Each row was made from one small tree. Brackets hold a mark, then the marks that hang from it, in alphabetical order. Every link used is in the known rows. Write each row's tree.
(in the rows, 128 means zero)
Known rows:
{nifezol {burefun bubag dalomid} {nonotek vego}}: [131 170 148 128 135 124 154 141 170 125 173 134  68  95 160 129 125  95
  93 106 162  79  65 118 103 119 153 121 137 133 169 120 161 138 108 148
 128 160 102 108 113 148 116 134 102 128 154 169 130 153 142 168 173 122
 100]
{nonotek bepe {dalomid burefun} nifezol}: [113 168 132 108 132 142 161 136 170 156 185 114  67  87 155 104 116 214
  91 119 156  84 147 104  98  85 128 107 118 171 133 109 142 146 129 125
  84 170  95  94  96 143 128 160  75 154 191 140  77 175 170 214  95 120
 125]
{nifezol {burefun bubag dalomid} nonotek}: [162 151 157 124 132 120 153 156 170 119 181 123  55  98 153 120 126 115
 102 111 179  74  71 115  95 108 169 122 130 127 173 114 161 137 106 158
 135 161  92 121 123 140 115 134 107 136 145 180 126 130 129 147 192 126
 105]
{bepe {burefun bubag dalomid}}: [167 125 156 110 144 122 124 182 180 117 185 122  62  93 144 114 123 130
 128 112 185  82  87 122  78 113 148 106 132 131 158 116 163 137 120 146
 133 162 102 104 122 158  99 143 103 141 152 164  98 124 126 153 192 117
 113]
{nifezol {burefun dalomid vego}}: [140 139 156  84 146 144 158 152 159 125 169 115  63  93 150 106 116 136
 117 105 184  92 118 121  90  98 155 114 127 141 161 144 167 150 120 149
 134 165 105 114 105 136 112 149 113 159 153 166  80 135 143 186 161 117
  95]
{vego {burefun {dalomid {nonotek nifezol}}}}: [118 103 152 101 142 118 157 165 189 119 151  97  48  97 162 120 113 171
  89 115 200  84 122 130  83 108 125  98 120 152 134 114 157 141 111 138
 128 172 113 105 102 164 124 142 104 133 173 177  82 172 157 183 133 119
 112]
{nifezol {burefun vego} nonotek}: [145 134 159 102 146 138 168 146 163 133 187 137  72  97 166 107 127 131
 100 115 166  74  93 121 103 100 156 102 136 120 155 124 163 147 102 151
 134 157  82 128 116 130 111 141 101 166 157 165  97 119 153 180 121 118
  90]
{bepe burefun nonotek}: [160  68 156 102 153 123 127 176 187 126 209 134  70  89 158 106 129 161
 118 134 168  73 112 127  83 114 143  75 132 112 126  96 157 144 109 119
 137 156  80 112 135 160 101 151  86 147 167 140  88  97 120 182 134 111
 114]
{vego nonotek}: [137  76 158  88 145 128 174 163 184 138 179 121  47  97 171  97 118 174
 120 103 178  71 106 127  84  96 122 113 140 101 144 118 166 145  87 129
 144 159  65 110 125 129 112 158  94 135 192 154  73 133 147 199 101 107
 115]
{nonotek bepe {dalomid burefun}}: [123 143 140 107 140 137 162 133 172 152 206 124  65  85 155  98 114 211
 105  89 162  84 145 105  90  84 131 115 125 151 134 122 157 154 121 122
  95 174  86  96 101 135 115 166  90 167 192 157  80 134 163 211 110 117
 123]
{vego burefun nonotek}: [128  73 151  72 149 126 166 176 194 139 188  98  37 102 166 121 111 157
 111  90 196  75 110 129  86  97 119 102 142 102 140 129 174 138  82 119
 139 163  64 121 123 129 101 147 105 140 174 171  78 149 175 194 106 107
 114]
{burefun bubag dalomid {nifezol {nonotek bepe}} vego}: [119 146 130 133 130 122 145 156 153 140 138 165  66 102 148 139 118 129
 112 143 186  83  68 107  96 112 139 126 143 133 159 125 157 118 129 185
 112 164  97  85 102 179 106 148  88 172 120 189 128 178 152 139 150 113
 107]
{nifezol burefun nonotek}: [165 129 164 106 143 127 167 158 174 134 196 129  58  97 166  99 123 151
  97 110 165  67 100 121 101 102 160 110 129 121 155 106 157 151  96 138
 134 159  71 133 125 124 116 142  98 145 175 157 102 117 143 183 120 128
 103]
{burefun bubag nifezol {vego {nonotek dalomid}}}: [104 124 131 110 141 132 149 148 155 138 162 138  55  99 155 134 116 131
 107 134 175  85 110 122  84  98 113 109 156 133 161 152 147 116 113 167
 123 165  88 104  93 158 102 145  90 162 132 184  98 180 149 151 132  98
 112]
{nonotek dalomid {vego burefun}}: [ 95 133 137  89 155 137 149 158 180 147 190 113  63  94 163 120 105 157
  96  81 165  91 122 125  88 104  99 103 138 160 142 126 156 139 108 120
 112 168  88 113  90 141 107 149  94 154 189 152  64 167 173 211 113 110
 111]
{bepe burefun}: [179 100 164  95 154 130 143 182 184 136 197 125  67  91 158  96 122 167
 117 110 176  73 114 127  83 107 138  89 130 128 138 108 156 146 111 126
 133 158  83 115 122 141 100 151  93 151 177 137  72 112 143 192 122 118
 110]
{bepe {burefun bubag dalomid {nifezol nonotek}}}: [164 132 155 125 135 104 137 182 173 118 163 141  55  95 143 132 124 128
 109 148 189  75  66 120  85 123 154 114 145 132 158 107 153 124 123 171
 134 163  91 113 121 185 100 130  93 149 130 172 135 150 122 124 189 118
 109]
{burefun bubag dalomid {nifezol nonotek} vego}: [119 135 147 120 137 120 144 157 158 116 135 158  59 103 147 132 120 115
 107 141 192  81  67 119  85 114 144 130 150 126 161 133 156 124 128 185
 132 164  94  96 103 169 106 139  96 169 121 184 121 160 141 128 178 110
  99]
{nonotek {dalomid burefun} nifezol vego}: [ 82 171 144  93 143 148 158 128 174 139 178 112  71  83 162 104 118 182
  76 113 145  87 139 122  98  94 112 101 131 173 129 116 145 150 128 116
  98 168 105  91  85 146 127 153  76 143 204 131  77 175 160 219  94 112
 113]
{burefun bubag {dalomid {nonotek bepe}} nifezol vego}: [127 129 133 137 135 115 137 139 156 133 133 156  65  96 150 137 118 141
 108 137 189  87 103 116  89 113 125  99 136 151 141 135 155 124 134 175
 113 174 132  75  91 188 111 160 104 159 117 201 127 159 156 160 149 114
 110]
{nifezol {burefun bubag vego} nonotek}: [146 149 151 119 143 134 150 143 161 129 177 139  74 104 160 123 131  98
  97 118 171  73  78 120 106 104 160  97 141 114 165 128 156 133 105 157
 132 153  91 118 114 127 106 131 103 161 131 177 122 121 150 158 154 119
  93]
{dalomid {burefun bubag} {nonotek bepe nifezol vego}}: [109 158 133 133 138 124 150 117 179 141 155 136  85  91 165 132 129 159
  70 123 154  76 118 120 117 105 114  76 128 153 115 104 155 137 120 117
  93 169 140  67  94 167 122 156  81 131 165 163 131 168 173 214  89 119
 118]
{bepe {nonotek {dalomid burefun} vego}}: [ 75 110 142 100 147 135 143 123 177 126 204 127  75  79 154 110 120 174
  93 109 140  86 124 122  86 101 118  95 141 139 121 122 154 152 119 109
 112 167  89  87 102 149 116 160  81 149 191 145  89 120 149 209 124 104
 116]
{bepe {burefun dalomid nifezol}}: [168 116 161  91 146 126 143 189 174 124 169 124  51  91 141 112 113 168
 117 133 197  83 113 124  80 115 140 111 131 146 146 112 152 140 127 149
 130 171  95 111 113 178 100 151 100 154 157 149  89 141 129 167 159 117
 113]
{nifezol {nonotek {dalomid burefun}}}: [116 124 160 110 136 120 175 134 177 131 207 123  63  85 157  90 121 186
  91  92 156  74 109 118  82  90 145 118 137 133 141 119 156 156 112 133
 121 171  70 111 109 129 118 148  88 161 192 166  93 117 156 174 130 114
 113]

Which tree is each row?
[139 188 126 149 140 134 146 129 168 150 161 137  91  96 171 138 127 133
  71 135 150  77 111 120 125 115 119  70 120 168 134 104 141 129 108 129
  93 161 140  91  99 166 127 151  88 122 157 162 133 185 153 220  91 130
 112]
{dalomid {nonotek bepe {nifezol {burefun bubag}} vego}}
[115 165 144 104 139 140 138 139 171 128 177 113  64  94 151 113 124 171
  86 119 166  81 136 119  88  90 131 105 131 167 148 117 140 140 130 133
  98 169 106  98  94 138 123 143  86 149 169 155  91 164 147 171 144 116
 120]
{nonotek {dalomid {burefun bubag}} nifezol}
[123 156 133 136 125 116 154 123 174 147 201 133  70  89 155 117 126 168
  96 101 154  75  91 100  94  92 143 115 134 133 147 117 156 138 116 140
 100 167  84  95 109 137 114 147  85 158 162 176 122 139 156 166 136 118
 120]
{nifezol {nonotek bepe {dalomid {burefun bubag}}}}
[123 120 134 101 140 123 147 167 177 137 176 112  35 106 150 148 106 138
  94 121 193  82 116 124  83 101 106 107 151 137 158 142 151 111  99 145
 119 171  78 123 102 156  96 135 102 147 137 193 106 191 158 155 135 106
 121]
{vego {burefun bubag nifezol} {nonotek dalomid}}
[135 119 148  88 147 126 127 175 185 119 165 105  41 105 148 131 112 129
 117  87 206  87  96 121  79 108 132 121 134 127 162 126 171 133 113 142
 128 168  97 105 111 143 102 141 116 149 147 181  88 149 153 155 194 117
 110]
{vego {burefun bubag dalomid}}
[124 133 127 128 149 116 136 151 179 151 149 148  67 104 162 160 111 135
  78 122 184  79 108 125 110 123  89  74 140 152 124 117 157 117 109 133
 101 173 121  88  93 186 102 153 101 147 131 186 136 186 181 194  98 120
 113]
{dalomid {nonotek bepe {vego {burefun bubag nifezol}}}}
[157 112 155  84 156 137 145 179 164 132 163 147  67  94 149 118 119 148
 109 144 187  82 122 132  91 110 128  84 143 134 136 126 154 133 127 147
 129 162  95 114 106 169  94 149  93 178 143 143  83 135 152 180 113 109
 101]
{bepe {burefun nifezol vego}}
[116 110 144 114 155 114 133 147 191 129 166 125  69 101 170 137 118 116
  85  91 179  77  98 136  94 117 102  78 144 128 130 124 168 133 100 121
 125 167 118  96  99 152 105 145 110 132 157 184 112 146 172 190 121 115
 106]
{dalomid {nonotek {vego {burefun bubag}}}}
[109 130 146 123 141 124 140 139 167 112 130 133  69  98 160 123 128 128
 101 135 181  87 105 129  84 107 135  96 129 150 146 128 154 134 128 168
 128 166 135  80  95 167 126 144  94 144 144 182  98 165 153 161 154 110
 105]
{burefun bubag {dalomid {nonotek nifezol}} vego}
[ 93 158 136 106 146 149 153 148 169 147 170 130  74  89 173 107 116 176
  83 115 143  86 129 123  94 103 102 108 129 181 143 105 135 138 118 130
 100 160  96  98  86 147 130 155  69 138 206 124  57 193 156 218  82 115
 114]
{nonotek dalomid nifezol vego}
[124 123 125 115 137 134 152 152 159 153 151 156  61 106 158 145 118 138
 116 139 181  79  97 114 103 101 116  99 152 117 147 138 158 113 109 157
 114 160  91  88 108 165  98 156  91 159 117 181 115 177 165 172 103 104
 112]
{burefun bubag nifezol {vego {nonotek bepe}}}
[116  99 139  85 141 127 165 171 179 142 184 105  31 100 154 130  99 167
  97 116 186  82 127 126  83  97 104 107 145 142 148 139 150 123  97 138
 126 173  66 128 101 157 102 142  98 155 165 178  82 189 162 179 108 105
 119]
{vego {burefun nifezol} {nonotek dalomid}}
[118 142 130 146 135 113 135 139 166 136 136 153  71  93 156 140 115 144
  94 130 176  85  94 118  97 127 108 101 135 162 136 116 152 126 125 153
 106 175 131  66  94 193 115 163  95 135 145 182 135 177 155 184 135 120
 115]
{burefun bubag {dalomid {nonotek bepe vego}} nifezol}
[142  76 149  95 156 130 125 172 167 125 176 152  74  94 146 128 125 146
 111 170 181  79 123 129  88 117 134  68 144 126 125 115 148 132 126 143
 133 158  91 107 119 184  92 147  87 177 127 148  98 123 133 171 126 103
 104]
{bepe {burefun nifezol vego} nonotek}
[145 168 131 140 141 136 147 129 159 147 155 138  89 100 166 134 131 130
  84 144 164  79 119 118 118 104 138  67 120 157 140 120 146 130 116 149
 101 160 140  97  99 157 121 145  95 148 129 177 125 168 168 193 107 125
 104]
{dalomid {nonotek bepe {nifezol {burefun bubag vego}}}}
[138 127 151 133 143 106 133 159 175 112 153 138  69  88 148 137 120 119
  96 141 182  83  89 135  87 133 122  81 140 151 132 121 152 131 127 148
 130 173 132  89 100 203 102 144  99 132 134 174 140 159 132 166 162 115
 109]
{bepe {burefun bubag {dalomid {nonotek vego}} nifezol}}
[122 134 141 136 141 119 148 116 182 137 173 142  84  89 165 127 127 154
  88 102 157  75 111 120 107 106 116  78 134 135 116 118 169 146 115 113
 103 173 133  68 101 155 111 163  96 138 164 174 134 130 169 210 103 118
 115]
{dalomid {burefun bubag} {nonotek bepe vego}}
[127 151 136 121 133 123 154 133 158 143 152 164  72 101 148 139 125 144
  92 140 177  74  92 108 111  99 142 103 149 118 136 129 163 128 127 158
 101 165  93  87 106 161 103 147  91 182 113 186 144 144 167 157 129 112
 105]
{dalomid {burefun bubag {nifezol {nonotek bepe}} vego}}
[121 110 126 113 139 133 152 140 168 155 169 140  70 103 166 130 123 129
 126 108 171  80  91 113 100  94 124 101 145 106 152 137 171 123  98 145
 120 155  93  88 114 143 101 155  93 153 144 177  99 153 169 186 106 104
 111]
{burefun bubag {vego {nonotek bepe}}}
[137 122 133 130 136 109 134 162 179 133 144 128  47 102 147 153 108 151
  99 122 208  84 104 116  89 117 118 101 128 149 140 122 157 119 117 153
 109 180 122  90 100 187 102 150 112 150 125 208 135 175 165 161 157 122
 119]
{vego {burefun bubag {dalomid {nonotek bepe}} nifezol}}
[121 124 135 124 153 132 108 165 181 129 171 146  86  96 159 142 136 118
  93 162 151  75  95 128 103 126 122  65 140 141 126  89 142 122 117 125
 114 147 112  91 119 181 108 136  68 128 154 129 114 156 134 183 132 111
 113]
{bepe {burefun bubag} {nonotek nifezol vego}}
[123 113 156 102 147 131 167 156 161 131 152 162  61 100 160 110 120 152
  95 140 181  71  94 125  93 105 129 112 148 126 142 119 152 135 116 163
 130 160  76 109 106 155 109 149  86 178 153 159  93 140 157 163 106 111
  97]
{burefun {nifezol nonotek} vego}
[128 113 162  73 153 144 154 148 161 123 147 137  57  95 145 109 117 167
  95 131 189  82 141 128  94  91 128  96 145 129 126 140 162 146 133 137
 119 172  98  99  95 150 101 157 103 180 149 161  93 127 159 187 116 108
 102]
{dalomid {burefun nifezol vego}}
[153 159 129 126 148 135 122 172 168 157 164 158  79  97 149 144 119 136
 102 142 166  80  98 116 111 125 111  83 143 155 135 101 149 118 122 133
  95 161 109  91 107 187  92 156  82 150 134 144 123 175 150 191 112 119
 115]
{nonotek {bepe {burefun bubag nifezol}} vego}
[128 208 114 127 136 157 137 132 147 161 172 129  84  98 156 134 122 135
  94 135 152  91 129 104 111  94 135  93 120 181 164 126 136 123 124 157
  82 160 122 108  88 147 119 143  86 158 133 163  96 197 159 190 125 122
 111]
{nonotek bepe dalomid {nifezol {burefun bubag vego}}}
[121 142 127 130 134 111 139 158 184 134 147 114  58 102 157 145 116 151
  93 119 195  84 101 114  96 109 125  93 118 158 141 108 156 124 115 144
 104 171 127  88 101 175 119 143 100 132 146 193 115 196 168 177 144 124
 120]
{vego {burefun bubag {dalomid {nonotek bepe nifezol}}}}
[136 109 141 110 140 108 155 165 177 137 155 122  44  97 150 133 102 183
  96 117 207  83 122 117  89 115 119 102 124 151 129 118 157 131 118 148
 114 182 110  98 100 187 110 159 111 153 153 190 109 174 169 186 122 122
 117]
{vego {burefun {dalomid {nonotek bepe}} nifezol}}
[145 164 121 129 140 130 127 159 153 156 175 150  83  93 143 138 117 138
 113 146 170  90 120 110  93 108 125  86 139 169 153 135 140 118 135 161
  95 163 110 101  92 183  93 147  88 180 116 167 106 173 154 166 132 112
 113]
{nonotek {bepe {burefun bubag nifezol vego}} dalomid}
[106 113 148  95 151 125 162 163 189 141 176 131  61 100 171 123 113 140
  88  90 171  74  83 127 101 112 115 105 144 118 134 112 168 140  92 120
 127 158  74 114 113 140 104 140  91 152 185 155  90 154 178 196 100 115
 103]
{nifezol {nonotek {vego burefun}}}
[143 144 131 104 146 143 152 164 166 159 164 139  87  94 160 119 125 165
 111 144 166  84 122 115 108 103 134  79 124 150 134 106 153 131 123 139
 103 153 107 100 110 165 106 152  77 167 157 130  74 169 167 207  79 114
 109]
{nonotek {bepe {burefun vego}} nifezol}
[104 177 110 116 144 133 127 159 167 165 161 139  64 101 153 158 101 143
  87 113 173  90 119 109 102 115  88 101 142 177 149 120 142 111 121 139
  80 170 103  97  83 172 100 150  91 159 142 171 107 214 177 189 111 117
 120]
{nonotek bepe dalomid {vego {burefun bubag nifezol}}}
[130 113 139  99 141 129 166 161 164 142 193 123  62  88 150 122 113 152
 110 147 174  87 113 125  82 101 122  88 150 139 147 151 149 129 114 155
 132 164  85 123 103 173  94 143  85 168 150 164  88 169 148 175 109  95
 111]
{bepe {burefun nifezol {vego {nonotek dalomid}}}}
[103 135 138 117 152 123 135 148 188 132 151 124  69 102 171 146 121 122
  70 120 174  78 106 135 104 117  99  73 136 148 126 109 150 125 105 122
 115 163 126  92  94 164 118 137  93 127 159 172 112 186 174 196 106 118
 109]
{dalomid {nonotek nifezol {vego {burefun bubag}}}}
